Known rows, with every way that one mark hangs from another
z_109{z_121}: [-0.22  0.24 -0.07  0.14 -0.38  0.22 -0.67 -0.23  0.01 -0.88  1.25  0.91
  3.28 -0.18 -0.74  0.56 -1.23  0.55]
z_427{z_874{z_984}}: [ 0.24  1.03  1.37 -1.11  0.79 -1.75  0.16  0.89 -0.55 -1.99  1.80  0.88
  1.52 -1.18 -0.63 -0.55 -0.87  0.08]
z_9{z_984{z_109 z_265}}: [-5.66 -0.60  1.77 -0.32 -0.64 -0.43  2.15 -2.01 -0.33 -1.13  1.49  2.90
  2.46  0.52 -3.09 -0.48 -0.60 -1.31]
z_31{z_984{z_109}}: [-4.77 -0.09  0.12 -0.89 -1.61  0.15 -0.82 -1.85  0.69 -1.28  0.54  2.19
  1.73 -0.04 -1.37 -0.57  0.52 -0.72]
z_9{z_984{z_874}}: [-1.52 -0.30  1.03 -0.02  1.25  1.56 -0.79  0.44 -0.29 -0.82  1.42  1.87
  2.07  0.86 -2.00 -0.77 -2.85  0.55]
z_31{z_984{z_9 z_109{z_121} z_265}}: [-5.89 -0.11  0.58 -1.19 -1.29  0.59  0.99 -3.80 -0.17  0.27  0.29  5.14
  3.13  0.03 -2.90  0.63 -0.69 -0.64]
z_874{z_984}: [-1.15  0.71  0.81 -1.62 -0.27 -3.00  1.50  0.67 -0.46 -1.12  1.24  1.60
  2.21 -1.05 -0.56 -0.83  1.57  0.03]
z_427{z_874{z_984{z_265}}}: [-1.35  1.21  1.77 -1.27  0.90 -1.87  1.00 -0.30 -1.16 -1.47  1.87  2.26
  2.19 -1.04 -1.72 -0.73 -0.02 -0.47]
z_874{z_427 z_984{z_31}}: [-2.75  1.32  1.44 -2.30 -1.35 -2.58  5.38 -0.71 -0.02 -1.01  1.60  1.70
  3.30  0.46 -0.66  1.42  1.39  0.87]
z_31{z_984{z_9}}: [-3.56 -0.23  0.09 -2.70 -1.42  1.07 -1.38 -1.58  0.63 -0.88  0.36  3.03
  1.43 -0.11 -1.07 -0.03 -0.59  0.31]
z_984{z_109{z_121} z_265 z_874}: [-4.45  0.71  0.25  2.02  0.87  0.77  2.80 -2.34 -1.31  0.07  1.54  3.79
  3.94  0.18 -2.67 -0.12  0.02  0.27]
z_874{z_984{z_9 z_265}}: [-4.04  0.56  1.34 -2.92 -0.35 -2.54  4.15 -1.20 -1.33 -0.27  1.12  4.19
  2.22 -1.02 -1.92 -0.40  2.78  0.13]
z_984{z_9 z_109}: [-6.34 -0.56  0.35 -1.12 -0.73 -0.44  3.57 -2.43 -0.06 -1.22  1.28  2.19
  1.15 -0.74 -0.79  0.41  1.34  0.62]
z_9{z_984{z_31 z_109{z_121} z_874}}: [-3.30 -0.47  1.43  1.28  0.79  2.94  3.17 -2.44 -0.77  0.32  1.55  3.01
  3.39  1.91 -2.61  0.19 -3.19  0.23]
z_31{z_984{z_9 z_109{z_121} z_874}}: [-4.25 -0.05  0.10 -0.09  0.53  2.00  0.71 -2.58 -0.25  0.48  0.48  4.52
  2.82  0.52 -2.06  0.19 -2.03  0.91]
z_874{z_427 z_984}: [-1.68  1.48  1.04 -2.14 -1.01 -3.79  3.78  1.07  0.50 -1.46  1.60  1.30
  3.15 -0.45 -0.71  1.36  1.31  0.76]
z_265{z_984{z_874{z_427}}}: [-3.36  0.74 -0.71 -0.11  0.98 -1.26  3.34  0.08  0.72 -1.71  1.96  0.26
  2.63  0.87 -1.88  1.21 -2.07  0.82]
z_31{z_984{z_9 z_109 z_265}}: [-7.78 -0.21  0.67 -2.03 -1.59  0.20  1.60 -3.84 -0.30 -0.48  0.48  4.76
  1.85 -0.07 -2.56 -0.09  1.28 -0.65]
z_427{z_874{z_984{z_9 z_31}}}: [-2.83  0.46  2.07 -2.43  0.49  0.10  3.66 -1.86 -1.20 -0.97  1.65  2.58
  1.12 -0.46 -0.77  0.19 -0.30  0.90]
z_31{z_984{z_9 z_265 z_874}}: [-4.88  0.26  0.44 -1.77  0.17  1.84 -0.13 -2.44 -1.10  0.17  0.46  5.36
  2.14  0.40 -2.63 -0.39 -0.29  0.77]
z_265{z_984{z_9 z_31 z_874}}: [-6.10 -0.42 -0.51 -1.12  1.24  1.66  5.08 -2.85 -0.87 -0.41  1.49  2.34
  1.14  0.90 -1.93  0.04 -1.29  0.85]

Rows
[-5.87  1.03  2.13 -3.71 -1.30 -2.58  8.05 -2.68 -1.07 -0.14  1.45  4.30
  3.22  0.49 -1.91  2.08  2.56  0.89] | z_874{z_427 z_984{z_9 z_31 z_265}}
[-2.31  0.72  1.34 -0.44  0.77 -2.16  2.31 -0.30 -0.45 -1.97  2.01  1.46
  1.44 -1.13 -0.86 -0.53  0.12 -0.45] | z_427{z_874{z_984{z_109}}}
[-5.32  0.43  1.61 -3.05 -0.84 -1.00  6.44 -2.94 -1.84  0.19  1.14  4.55
  2.28 -0.34 -2.02 -0.10  2.93  0.18] | z_874{z_984{z_9 z_31 z_265}}
[-5.46  1.48  1.61 -1.46 -1.00 -4.53  6.72 -1.21 -0.21 -1.06  1.84  2.95
  3.85 -0.35 -2.31  1.16  3.18 -0.29] | z_874{z_427 z_984{z_109 z_265}}
[-7.08 -0.23 -0.37  0.76  1.05  0.99  5.60 -3.11 -0.65 -0.85  1.74  1.68
  1.57  0.92 -2.11 -0.60 -0.85 -0.29] | z_265{z_984{z_31 z_109 z_874}}
[-7.68  0.16 -0.46 -0.76  0.93 -1.23  6.97 -2.00  0.64 -0.99  1.94  1.89
  1.91  0.70 -2.15  1.67 -1.28  0.98] | z_265{z_984{z_9 z_109 z_874{z_427}}}
[-7.63 -0.66  0.85 -1.26 -1.30  1.11  5.56 -4.17 -0.63 -0.72  1.26  2.65
  1.25  0.12 -0.68  0.77  1.73  0.62] | z_984{z_9 z_31 z_109}
[-6.74 -0.17  1.05 -2.05 -1.15  1.49  4.05 -3.95 -1.37 -0.28  1.16  3.66
  2.01  0.19 -1.66  0.61  1.81  0.50] | z_984{z_9 z_31 z_265}
[-8.28 -0.68 -0.38 -0.50  0.93  1.36  7.02 -4.10 -0.96 -0.43  1.58  2.55
  1.06  0.81 -2.15  0.12 -0.38  0.19] | z_265{z_984{z_9 z_31 z_109 z_874}}
[-4.37 -0.16  1.85 -0.10  0.74  2.84  2.61 -2.33 -1.44 -0.08  1.53  3.71
  2.69  1.94 -3.19 -0.45 -1.48  0.03] | z_9{z_984{z_31 z_265 z_874}}
[-5.21  0.83  1.29 -0.95 -0.61 -3.44  4.78 -1.64 -1.07 -0.75  1.37  3.66
  2.64 -0.88 -2.20 -1.14  3.15 -1.07] | z_874{z_984{z_109 z_265}}
[-5.67 -0.16  1.69  0.64  0.84  0.82  2.75 -1.87 -0.99 -0.58  1.68  3.66
  2.51  1.06 -3.48 -0.92 -0.95 -0.51] | z_9{z_984{z_109 z_265 z_874}}
[-3.62  0.02 -0.09 -1.70  0.30  2.04 -1.37 -1.30 -0.28 -0.34  0.38  3.91
  1.53  0.34 -1.48 -0.22 -1.05  1.22] | z_31{z_984{z_9 z_874}}
[-5.07  1.26  1.61 -1.57 -1.42 -3.15  7.67 -1.97 -0.02 -1.06  1.74  2.11
  3.15  0.41 -1.01  1.77  2.25  0.25] | z_874{z_427 z_984{z_31 z_109}}
[-6.71  0.98  1.14 -1.41 -0.08  1.44  6.47 -3.46 -1.21 -0.15  1.80  4.10
  3.21  1.44 -2.07  2.41  0.52  2.21] | z_984{z_9 z_31 z_265 z_874{z_427}}
[-7.33 -0.40  1.08 -0.63 -1.01  1.24  5.92 -5.16 -1.37  0.38  1.27  4.41
  3.09  0.29 -2.38  1.22  0.74  0.12] | z_984{z_9 z_31 z_109{z_121} z_265}
[-6.79 -0.64  2.14 -0.55 -1.33  1.21  3.92 -3.68 -0.76 -0.65  1.45  3.21
  2.41  1.43 -3.16 -0.15 -0.20 -1.36] | z_9{z_984{z_31 z_109 z_265}}
[-6.62  0.20  0.80 -0.95  0.46  2.60  4.79 -3.83 -2.12  0.29  1.41  4.60
  2.03  0.79 -1.95  0.35  1.28  1.46] | z_984{z_9 z_31 z_265 z_874}
[-6.47  0.88  0.65  0.50 -0.31  0.81  6.56 -2.82 -0.35 -0.92  1.97  2.02
  3.09  1.34 -1.06  1.88  0.63  1.69] | z_984{z_31 z_109 z_874{z_427}}
[-8.01  0.17  1.87 -2.40 -0.95 -1.74  8.45 -4.13 -2.04  0.20  1.35  5.04
  2.24 -0.33 -2.18 -0.06  3.85 -0.30] | z_874{z_984{z_9 z_31 z_109 z_265}}
[-7.45  0.05  0.94 -0.07 -1.30  0.61  5.11 -4.29 -1.05 -0.83  1.50  3.01
  2.39  0.33 -1.90  0.13  2.41 -0.65] | z_984{z_31 z_109 z_265}
[-4.12  0.72  2.44 -2.50  0.58 -0.17  4.69 -2.86 -1.92 -0.58  1.75  3.91
  1.68 -0.37 -1.93  0.21  0.63  0.07] | z_427{z_874{z_984{z_9 z_31 z_265}}}
[-3.68 -0.47  1.57  0.40 -0.61 -0.14  1.42 -1.84 -0.25 -0.33  1.35  3.01
  3.72  0.61 -3.36  0.13 -2.22 -1.35] | z_9{z_984{z_109{z_121} z_265}}
[-8.80 -1.03 -0.13 -1.61 -0.66  0.15  7.06 -4.24 -0.11 -1.04  1.46  1.84
  0.71  0.30 -1.92  0.49 -0.12 -0.59] | z_265{z_984{z_9 z_31 z_109}}
